What can hang from each mark:
V: L
L: B
C: A B J T
H: A B C
B: A H V
A: B H N

Every row comes from one small tree of marks. The marks that hang from a mark follow it in brackets, in alphabetical order. Every link used is in the known rows. Which tree was each row made from?
Known rows:
L(B(A H V)): [ 1.53 -1.09 -0.95 -2.95  2.18  1.44  0.97 -0.50  2.90  2.38 -0.65 -3.55
  2.44 -1.80  1.32 -1.44  0.99 -4.36  1.19]
A(N): [ 0.65  0.74 -0.61 -0.73 -1.35 -2.16  0.98  1.06  0.33 -0.26  0.48  0.87
  0.95 -0.96 -1.87  0.69 -1.35  0.61  1.68]
B(H): [ 1.51 -0.59 -1.05 -1.86  0.69  0.76 -1.27 -0.11  0.27  0.28  0.18 -1.54
 -0.04 -2.08  1.29 -0.42 -0.12 -1.65  0.67]
H(A): [ 0.93  0.21  1.28 -1.44  1.90 -1.15 -0.54  0.12 -0.03  0.59 -0.91  0.39
 -0.71 -0.07  0.60  0.48  0.32 -1.89 -0.53]
C(A(B N) J): [ 1.54 -0.98 -2.34 -0.52 -1.63 -3.44  1.73  3.02  2.73  0.48  1.83  2.59
  3.91  0.26 -2.18 -1.23  2.30  1.63  5.59]
H(A(N) B(V) C(J T)): [ 4.74  2.34  0.96 -4.32  1.99 -5.22 -0.50  2.53  2.66  1.50  2.28 -1.00
  0.60 -0.49 -0.05 -0.43  1.86 -3.48 -0.41]
V(L): [ 1.48  0.59  0.55  0.75  0.42  1.79  1.69 -1.13 -0.20 -0.20  1.01 -0.58
 -0.48 -0.74 -0.22  1.55  0.64 -0.26  2.40]
L(B(A(H N) V)): [ 2.14 -1.00 -0.56 -3.07  1.38 -1.56  2.50  0.30  3.18  2.29 -0.89 -1.94
  2.90 -1.16 -1.09 -0.32  0.71 -1.74  3.94]
H(C): [ 1.95  0.19  0.98 -1.20  1.62 -0.79 -0.28  0.18  0.24  0.09 -0.76 -0.02
 -1.27  0.08  1.11 -0.32 -0.59 -1.34 -1.29]
H(C(A T)): [ 2.05  1.50  0.57 -2.58  1.26 -0.59  0.18  1.61  2.14  1.93  0.66  2.72
  2.27  1.52  0.88 -0.50  2.45  0.21 -1.25]
V(L(B(A))): [ 1.49  0.03  0.79 -0.04  2.19  2.69  3.56 -0.97  1.66  0.60 -0.04 -1.80
  1.56 -0.47 -0.46  0.99  1.29 -1.77  2.37]
H(B(A(N) V) C(J T)): [ 4.28  2.74  0.13 -3.78  0.29 -3.20 -0.19  2.32  3.17  2.36  1.96 -1.13
  2.42 -0.64 -0.35 -1.63  2.45 -3.76  0.22]
B(V): [ 0.21 -0.01 -0.25 -0.52 -0.54 -0.20 -0.03 -0.65  0.72  1.38  0.39 -0.86
  0.30 -0.24  0.46 -0.46  0.31 -1.28  0.59]
L(B(H(A C(J T)) V)): [ 3.81 -0.42  0.02 -4.32  3.10 -0.53  0.34  1.05  3.66  1.08  0.64 -3.03
  1.33  0.13  1.70 -1.27  1.86 -3.29  0.03]
H(A(N) C(J)): [ 3.86  0.53  1.49 -2.19  0.72 -4.03 -0.15  2.19  1.03 -0.56 -0.81  0.69
 -0.76 -0.32 -0.61 -0.24 -0.88 -1.97  0.91]
A(B(V(L)) H(C(J)) N): [ 6.57 -1.18 -1.41 -3.35  0.79 -3.76  2.06  0.87  2.58  1.02  1.79 -0.64
  0.34 -1.51 -0.57  0.21  1.86 -0.75  8.64]
L(B(A(H(C(T)) N) V)): [ 3.72  0.36 -0.11 -5.02  2.01 -1.87  2.33  1.11  4.05  2.85 -0.30 -0.96
  3.39 -0.02 -0.48 -0.33  1.70 -1.79  2.39]
H(B C(A T)): [ 2.61  1.71  0.63 -2.84  3.74 -2.01 -0.18  1.64  2.29  2.22  1.97  0.60
  1.63  0.32  1.30 -0.52  3.09 -1.33 -2.51]
C(B(H(A) V(L)) T): [ 4.33  1.69 -1.31 -6.01  2.23  1.17  1.66  0.39  3.38  3.56  3.59 -1.07
  3.23 -0.93  2.03 -0.12  3.61 -2.75  2.29]
A(B H(C(J T))): [ 4.64 -1.03 -1.29 -3.89  1.71 -2.59 -0.28  2.01  2.47  0.58  1.33  0.87
  1.18  1.55  0.76 -1.09  3.97  1.09  3.91]
L(B(A(N) H(C(T)) V)): [ 3.84  0.96 -0.91 -5.64  1.85 -0.69  1.51  1.17  4.06  2.80  0.26 -1.81
  3.58 -1.46  0.50 -0.88  0.86 -3.97  1.03]
L(B): [-0.57 -1.13 -0.14  0.16  1.91  0.30  2.30  0.12  1.49 -0.57 -0.03 -1.74
  1.06  0.65 -0.49  0.05 -0.03  0.44 -0.21]

Write each row's tree:
[ 4.41  0.94 -2.11 -4.91  0.43  0.62  2.69  0.30  3.24  3.69  1.99 -1.67
  3.78 -3.48  0.54 -0.89  1.17 -4.15  4.95]
C(B(A(N) H V(L)))
[ 2.62  0.21  0.73 -2.01  3.91 -2.47 -0.24  0.29  2.05  2.87  0.95 -1.44
  0.10 -1.26  2.01 -1.31  1.56 -3.68 -1.29]
H(B(V) C(A))
[ 6.37  0.71 -1.52 -5.58  1.67 -3.42  2.24  0.83  2.89  2.51  2.67  0.91
  1.70 -0.85 -0.18  1.44  2.84 -0.30  6.93]
A(B(V(L)) H(C(T)) N)
[ 1.82 -1.30 -0.16 -1.50  3.41 -1.90 -0.21  0.58  1.55  1.93  0.64 -0.64
  1.03 -1.30  0.67 -0.46  2.67 -0.17  1.90]
C(A(H(B)))
[ 3.54  0.38  0.14 -4.55  2.48 -1.68  2.35  1.68  3.42  1.59 -0.64 -0.20
  3.19  0.21 -0.89  0.09  1.41 -0.65  1.83]
L(B(A(H(C(T)) N)))
[ 5.35  1.63  0.91 -1.87  1.25 -2.07  1.16  0.58  2.20  1.68  1.36 -2.82
  0.25 -2.57 -0.17 -0.66  1.18 -5.19  2.77]
H(B(A(N) V(L)) C(J))
[ 3.39 -1.20 -1.24 -2.93  2.24  0.34  3.25 -0.02  3.61  3.83  2.19 -0.29
  3.37 -0.69  1.04 -0.88  3.64  0.01  5.72]
C(A(H) B(V(L)))
[ 2.97  0.10 -0.50 -3.53 -0.58 -2.15  0.21  0.20  1.87  3.21 -0.97 -0.30
  2.05 -2.01 -0.66 -0.37  0.84 -2.45  4.56]
B(A(H N) V)
[ 2.83 -1.17 -0.64 -1.13  1.22 -2.11  0.42  2.00  2.37  0.75  0.50  1.63
  1.48  1.09  0.71 -2.05  2.49 -0.42  2.37]
H(C(A(B) J))
[ 2.91 -0.56 -3.43 -4.14 -0.05 -3.09  0.46  0.93  2.01  1.85  1.95 -0.46
  2.02 -2.86  0.05 -0.34  0.36 -2.24  5.02]
A(B(H V) N)
[ 1.97 -0.46 -1.28 -3.12  1.55 -0.20  1.76  0.97  2.52  0.98 -0.66 -2.07
  2.98 -2.39 -0.61 -0.38 -0.40 -2.67  1.93]
L(B(A(N) H))
[ 2.20  1.09  0.51 -2.85  2.68 -4.78 -0.04  0.65  1.11  1.92  1.17 -1.65
 -0.23 -2.49 -0.23  0.68  0.02 -4.06  0.29]
H(A(N) B(V))
[ 4.06  1.18 -2.45 -5.85 -0.89 -1.94  0.77  3.04  4.34  2.31  3.61 -0.53
  4.64 -0.37 -0.02 -2.03  2.88 -1.24  2.99]
C(B(H(A(N)) V) J T)
[ 3.75 -0.27 -0.65 -4.59  2.38 -0.96  1.54  0.52  3.35  2.31 -0.90 -2.83
  2.21 -2.55  0.75 -1.07 -0.56 -4.96  1.54]
L(B(A(N) H(C) V))
[ 5.91  1.71  0.90 -5.33  3.15  0.68 -0.50 -0.76  1.78  2.70  1.27 -1.54
 -0.36 -1.87  2.92  0.90  2.12 -5.05  1.22]
B(H(A C(T)) V(L))
[ 4.32 -0.51 -2.38 -4.62  1.71 -3.56  0.21  1.68  1.54  0.70  0.99  0.35
  0.78 -2.59  0.54 -0.16 -0.40 -2.12  3.34]
A(B(H(C)) N)
[ 1.98 -1.00 -0.33 -2.54  1.89 -1.42  2.54  0.92  2.57  1.01 -1.20 -1.16
  2.65 -0.91 -1.44  0.11  0.40 -0.61  3.34]
L(B(A(H N)))
[ 4.22  0.82 -1.21 -3.65 -0.63 -1.47 -0.56  2.89  2.89  0.91  1.61  1.04
  2.90 -0.87  0.06 -1.30  1.63 -0.33  1.90]
B(H(C(A(N) J T)))
[ 1.37 -1.05 -0.75 -2.44  2.67  1.60  0.91  0.05  2.26  1.15 -1.06 -2.78
  2.20 -1.55  0.88 -0.99  0.68 -3.22  0.63]
L(B(A H))
